Each row was made from one path, in order. Every step used is in the known rows, and no mark comes twice. Write each row's path.
In the rows, zero is written as 128.
Known rows:
vezug tabo tugi fuzu: 116  97  142  120  149  117  141  107  128  147  150  124  165  88  135  139  124  128  95  151  170  119  142  129  128  120  129  127  100  153  126  111  118  125  134  161  139  146  159  139  113  116  115  132
tugi fuzu rirag tabo: 115  130  146  156  118  113  120  120  162  104  119  161  99  99  114  122  151  121  131  133  116  112  116  117  98  101  124  150  106  159  108  97  134  134  108  179  151  109  142  150  94  126  114  141
zolos tabo tugi fuzu nafed: 99  100  147  123  129  115  126  119  122  124  163  106  118  65  131  122  138  138  113  154  156  105  157  178  144  164  154  146  137  162  114  105  116  140  163  121  140  154  156  177  96  130  133  128
zolos fuzu nafed: 110  121  141  122  115  121  115  119  117  135  142  122  128  89  130  139  142  134  133  149  129  102  130  197  160  136  117  131  135  157  110  110  124  138  115  119  124  159  141  137  121  127  119  135
zolos tabo: 134  121  138  129  137  130  129  137  125  121  143  109  125  130  133  127  110  134  143  133  126  133  159  137  149  137  155  148  149  118  143  120  132  138  131  103  128  128  143  138  114  136  143  126
tugi fuzu zolos: 106  130  154  139  141  90  147  130  129  142  139  128  128  101  131  137  150  147  129  149  141  160  134  145  143  118  142  115  89  133  114  140  113  138  138  154  170  111  151  129  119  145  122  125
rolipan tabo rirag: 133  133  154  121  114  136  137  135  125  104  107  114  129  114  141  110  115  94  137  133  125  125  147  99  132  138  152  138  152  149  133  113  125  106  145  105  146  118  124  130  86  123  163  129
tugi fuzu zolos tabo rirag: 114  133  184  152  135  103  149  134  132  127  143  109  129  95  152  125  141  145  141  128  137  146  171  131  156  124  180  144  119  143  127  120  105  123  155  122  190  107  156  150  86  152  157  136
rolipan tabo zolos: 87  126  142  113  133  136  142  139  83  130  129  124  127  134  108  127  128  104  122  152  138  126  112  152  170  123  147  126  137  122  131  119  156  127  124  127  135  119  142  129  101  112  123  132
tugi fuzu: 127  128  149  125  132  114  135  124  130  137  125  138  113  104  132  125  141  136  117  138  131  149  128  116  113  137  132  124  109  150  109  128  101  137  133  147  141  114  154  159  116  130  123  129
rolipan tabo nafed fuzu: 100  130  144  153  143  114  154  145  138  109  142  104  132  100  104  124  144  104  149  150  121  151  127  160  142  134  145  128  135  150  125  119  147  86  164  112  152  124  137  136  128  137  127  157
tabo rolipan: 112  134  127  108  141  146  140  128  115  143  130  121  134  127  124  99  115  128  125  128  129  147  132  146  145  124  142  115  122  121  120  126  128  122  119  135  116  128  143  129  132  112  143  137
rirag tabo zolos fuzu: 86  115  129  136  150  137  131  116  104  133  138  129  144  121  127  139  144  131  130  145  149  96  87  170  172  67  132  142  120  126  121  86  162  144  89  177  125  145  134  129  90  127  106  143
vezug tabo: 139  122  143  122  134  111  145  120  126  133  152  130  164  138  115  122  126  122  127  142  144  121  144  119  132  104  123  117  109  132  144  119  133  117  109  134  129  140  149  120  132  110  114  134
tabo rirag: 135  138  147  139  116  137  134  124  131  114  114  125  123  124  143  124  133  119  128  107  128  110  135  95  115  126  139  135  138  146  131  112  114  110  145  120  150  130  109  128  106  128  145  138
rirag tabo tugi: 105  101  102  136  141  143  120  112  137  96  137  117  154  104  127  136  124  119  120  134  158  88  100  136  116  100  129  141  128  134  135  100  150  134  128  169  124  147  114  124  103  139  135  124
vezug tabo zolos fuzu tugi: 75  115  131  126  169  129  155  111  102  158  169  108  166  122  144  161  124  131  112  177  169  112  137  187  186  81  136  122  105  115  129  95  161  122  85  148  129  163  158  112  124  104  103  157
rolipan tabo zolos fuzu: 83  121  136  105  139  145  132  134  79  143  123  122  133  105  137  147  122  105  123  163  141  124  116  184  219  121  145  137  145  129  127  99  161  143  103  126  121  129  154  122  86  118  128  132
fuzu nafed tabo: 119  148  142  138  113  114  95  122  159  121  134  126  100  128  119  118  149  132  129  136  132  111  88  159  92  125  133  134  134  140  107  137  117  109  152  135  120  140  119  154  144  133  116  131
tabo nafed fuzu: 101  131  137  166  145  113  146  132  144  120  155  111  135  106  105  131  161  139  135  126  123  137  110  155  132  122  129  132  125  152  119  118  133  96  161  127  154  131  128  140  144  142  113  168
vezug tabo zolos fuzu: 93  116  146  119  146  130  141  112  88  163  159  136  177  132  124  160  134  133  112  149  159  101  124  181  204  80  129  132  112  130  132  98  153  133  84  152  120  148  164  103  112  104  101  151
nafed fuzu rirag tabo zolos: 65  135  153  170  123  123  121  122  148  104  145  157  121  130  92  142  163  123  133  116  140  80  71  157  128  63  114  155  123  135  116  99  184  121  112  152  157  115  119  144  93  132  91  171
tugi fuzu rirag tabo nafed: 109  127  135  176  124  111  143  125  162  89  126  155  98  94  100  121  170  124  128  138  100  117  123  125  113  113  135  157  96  172  97  80  119  110  125  203  156  122  140  144  103  120  96  161
rolipan tabo nafed fuzu rirag: 91  142  142  166  118  117  135  141  151  87  131  130  109  95  103  136  137  96  140  139  102  137  139  167  156  143  135  156  146  159  115  107  153  92  145  113  156  113  134  129  115  126  117  168
vezug tabo zolos fuzu rirag: 88  130  149  127  122  132  123  110  111  149  141  155  150  122  125  177  124  123  104  143  138  84  145  188  214  75  121  148  121  139  120  81  153  134  71  148  124  132  159  110  106  91  82  163
nafed tabo rirag: 134  160  148  146  119  133  106  116  159  121  98  125  110  141  152  123  132  125  123  111  129  112  99  87  103  120  146  156  147  134  123  122  114  104  156  130  135  116  109  139  120  137  147  137
rolipan tabo: 126  124  137  117  123  127  133  140  118  114  118  117  123  113  125  117  112  95  136  150  126  144  139  132  136  143  143  128  140  132  135  124  141  125  130  113  123  121  143  123  107  125  145  118
rirag tabo zolos fuzu nafed: 77  115  138  136  126  126  126  114  103  129  159  125  134  104  105  126  170  132  131  155  150  73  78  209  155  75  124  137  118  153  110  88  158  138  102  176  128  165  141  135  102  125  99  148
rolipan tabo nafed: 118  122  117  137  135  128  150  149  122  101  129  109  123  99  109  115  137  98  136  155  108  148  153  139  157  154  153  134  138  147  127  111  128  92  147  137  133  133  137  114  124  119  134  140
rirag tabo nafed fuzu: 108  121  128  186  155  111  151  128  162  90  157  119  144  106  93  117  169  134  148  131  131  123  90  147  98  90  122  136  115  153  124  104  154  87  153  168  152  144  119  135  123  155  107  165
tugi fuzu nafed: 115  123  163  128  115  99  133  121  126  134  145  134  103  83  112  107  166  134  122  146  134  119  125  152  98  143  129  109  111  175  99  126  98  125  150  142  147  137  148  170  121  123  114  136

Write each row's path:
77  128  150  149  117  120  130  119  132  118  129  167  99  113  97  137  164  125  110  139  135  100  95  133  126  83  132  152  104  148  102  87  144  137  106  199  153  106  140  159  86  106  94  155 -> tugi fuzu rirag tabo zolos
83  146  167  130  122  102  116  114  130  152  141  134  85  119  107  116  180  144  106  151  150  118  66  162  105  113  144  134  115  147  85  123  110  113  159  160  141  132  149  190  127  120  97  140 -> tugi fuzu nafed tabo zolos
102  100  136  102  141  127  131  124  116  133  119  114  128  69  142  136  114  96  107  159  154  141  135  138  144  168  151  133  127  153  124  115  124  138  147  133  133  128  154  142  86  124  150  113 -> rolipan tabo tugi fuzu
104  148  162  115  133  109  118  118  143  150  140  126  93  100  117  75  157  137  119  145  132  147  93  164  92  125  152  124  109  155  83  130  97  113  151  162  121  131  168  189  143  123  130  141 -> tugi fuzu nafed tabo rolipan
110  125  126  147  120  136  104  115  153  109  116  152  120  102  137  148  122  116  137  137  116  87  123  167  161  88  118  167  131  146  115  77  154  145  77  162  119  125  129  113  96  127  114  143 -> zolos fuzu rirag tabo
113  122  164  141  151  92  146  139  126  139  153  111  124  101  142  133  137  148  141  147  141  170  159  160  172  122  171  136  112  127  128  131  117  139  140  127  172  110  167  145  101  152  139  130 -> tugi fuzu zolos tabo
77  127  140  118  114  148  113  126  95  126  107  143  115  100  133  165  114  91  120  156  118  103  136  191  221  121  137  160  150  136  111  87  164  142  84  120  127  117  148  119  79  101  110  141 -> rolipan tabo zolos fuzu rirag
85  131  138  152  154  120  144  127  149  128  152  94  127  105  140  138  127  136  137  142  148  134  112  153  99  115  123  124  120  121  123  130  152  112  144  111  150  130  121  146  140  155  134  153 -> nafed fuzu tugi
91  124  122  126  128  136  78  97  140  131  128  104  124  81  161  159  130  131  108  149  157  91  99  217  145  131  130  156  152  136  105  107  123  134  136  136  99  167  131  143  129  143  125  125 -> zolos fuzu nafed tabo tugi
103  136  127  137  116  143  129  125  146  101  128  149  119  129  107  99  119  114  135  123  114  116  119  145  123  86  134  144  117  135  111  100  151  124  86  173  118  120  136  126  113  109  124  153 -> fuzu rirag tabo rolipan
98  114  140  129  123  134  110  118  137  117  132  135  104  80  142  161  106  125  101  134  134  113  173  153  165  148  148  170  143  149  120  91  124  146  131  125  142  114  159  167  87  121  128  130 -> zolos tabo tugi fuzu rirag
64  107  111  143  170  141  146  118  120  130  148  106  137  101  137  147  142  141  133  169  159  102  85  178  154  70  139  138  110  114  123  79  172  138  93  175  130  156  134  121  101  135  113  150 -> rirag tabo zolos fuzu tugi
84  141  128  125  149  144  98  114  124  157  115  127  118  133  150  173  138  137  107  140  145  115  73  178  172  93  141  157  139  109  115  108  141  140  111  147  110  129  138  138  120  133  109  139 -> nafed tabo zolos fuzu
87  135  156  155  144  95  129  128  146  128  160  110  151  107  128  145  150  146  150  124  151  144  110  177  148  93  129  115  110  118  129  151  147  125  143  117  172  114  133  119  127  166  126  148 -> nafed fuzu zolos
80  125  132  172  178  118  162  140  144  112  178  73  129  104  125  131  136  143  147  153  130  154  143  172  143  135  159  149  136  132  130  109  151  92  167  101  152  144  141  152  143  155  137  169 -> zolos tabo nafed fuzu tugi
81  133  128  155  113  137  123  125  130  98  129  160  113  144  94  139  148  117  120  126  132  78  93  141  139  72  122  158  122  131  120  90  169  130  97  177  139  123  118  130  95  110  93  155 -> fuzu rirag tabo zolos
120  100  115  120  144  131  135  111  127  127  152  117  179  119  134  144  108  118  108  142  170  101  148  143  141  112  126  131  119  130  139  114  142  122  122  145  125  155  139  113  122  114  115  131 -> vezug tabo tugi
99  132  119  130  123  131  88  106  154  113  132  112  121  102  128  134  134  127  106  140  150  91  88  169  103  133  134  144  145  135  114  125  125  122  162  137  112  156  114  153  139  133  121  129 -> fuzu nafed tabo tugi
100  107  130  120  144  127  128  112  129  141  127  126  133  72  144  140  129  133  99  140  154  128  134  131  131  141  131  131  118  150  119  114  110  135  147  151  137  131  143  157  108  129  128  120 -> tabo tugi fuzu
97  122  132  132  118  134  108  112  146  121  113  148  105  76  144  163  121  118  89  131  134  107  145  142  142  145  125  157  126  157  107  106  120  145  131  145  137  117  142  152  98  110  117  136 -> tabo tugi fuzu rirag
86  122  137  171  171  101  180  130  153  121  185  95  166  108  116  134  149  134  132  158  147  140  136  156  114  101  131  120  98  136  129  107  151  67  139  136  157  153  138  124  155  133  106  181 -> vezug tabo nafed fuzu tugi
95  97  136  134  134  110  127  107  142  106  157  122  129  68  115  107  163  127  119  152  162  87  99  154  85  121  124  128  111  172  108  97  125  133  146  183  144  160  140  164  97  134  119  129 -> rirag tabo tugi fuzu nafed
57  117  127  112  161  146  147  130  92  147  129  91  127  100  151  150  113  109  125  184  150  132  124  198  198  125  153  132  136  116  125  98  162  130  104  122  123  139  154  115  100  123  136  136 -> rolipan tabo zolos fuzu tugi
145  137  159  138  123  121  147  116  130  121  140  132  164  136  131  113  132  117  124  123  139  104  149  91  123  96  130  129  119  147  142  111  123  96  121  126  153  138  131  115  114  120  129  149 -> vezug tabo rirag
119  124  138  108  144  142  139  138  108  143  153  106  136  132  125  92  99  132  139  131  123  151  166  153  166  128  169  128  140  117  136  119  131  128  128  112  113  128  163  138  118  114  153  138 -> zolos tabo rolipan
95  109  121  135  153  127  126  129  121  116  159  91  157  105  151  156  108  138  128  142  160  130  163  179  193  123  168  145  139  110  148  123  137  145  146  114  145  140  137  111  107  154  138  128 -> fuzu zolos tabo tugi
70  116  120  189  167  115  172  129  167  90  165  91  136  99  112  118  170  129  153  150  137  129  90  149  88  90  135  129  107  139  123  97  159  81  152  168  159  152  115  138  140  165  119  175 -> rirag tabo nafed fuzu tugi
103  119  145  133  140  119  151  119  99  146  158  137  168  157  98  128  144  131  110  146  158  111  121  137  164  84  132  124  107  125  138  118  153  117  112  148  137  139  144  122  122  102  96  148 -> vezug tabo zolos
105  123  150  162  160  90  170  146  134  126  161  103  125  86  124  132  159  154  133  156  124  172  168  162  184  141  181  138  104  145  125  118  103  111  157  153  176  125  164  139  119  144  123  147 -> tugi fuzu zolos tabo nafed
90  129  155  181  161  79  172  133  144  118  189  108  183  111  104  142  165  146  145  148  148  147  135  186  161  80  136  115  93  138  133  130  150  77  141  146  181  143  151  98  145  146  94  176 -> vezug tabo nafed fuzu zolos
121  117  110  168  146  125  154  132  144  90  145  121  132  122  102  108  162  124  143  138  117  118  108  125  114  97  138  131  117  152  127  96  132  102  133  192  136  150  120  116  129  134  112  148 -> rirag tabo nafed
125  125  140  109  144  125  155  126  112  147  158  125  166  138  112  92  115  125  122  139  143  137  147  136  143  101  136  108  102  129  133  120  132  107  100  150  115  141  161  120  137  100  124  146 -> vezug tabo rolipan
99  116  135  115  115  131  114  124  136  113  106  136  109  64  134  152  108  90  102  150  132  125  150  151  152  166  137  157  139  159  112  102  134  136  131  133  137  107  154  141  83  113  129  124 -> rolipan tabo tugi fuzu rirag
87  120  130  122  144  142  125  118  91  157  131  128  137  117  136  157  137  136  113  144  142  109  112  176  200  103  134  142  129  127  119  102  145  143  98  137  119  135  142  122  107  125  110  140 -> tabo zolos fuzu
99  134  149  137  126  121  136  121  148  120  124  156  103  101  106  89  137  119  126  131  114  129  119  139  112  94  138  135  98  159  97  97  129  125  100  188  133  108  157  162  101  113  129  149 -> tugi fuzu rirag tabo rolipan
79  149  143  135  122  117  107  118  125  138  141  126  101  142  98  126  169  131  115  143  145  98  69  164  118  104  142  138  133  130  102  128  133  110  144  146  128  138  125  160  140  117  97  145 -> fuzu nafed tabo zolos
114  122  124  124  148  137  144  125  131  118  141  122  141  132  105  77  130  126  138  127  135  128  102  138  112  86  142  120  112  125  127  106  147  122  106  172  114  135  141  134  116  127  137  138 -> rirag tabo rolipan
113  119  149  164  152  97  164  127  145  124  173  123  170  124  99  132  154  133  135  140  140  130  133  149  139  96  124  126  107  148  130  108  145  78  143  142  153  148  141  125  146  131  98  173 -> vezug tabo nafed fuzu
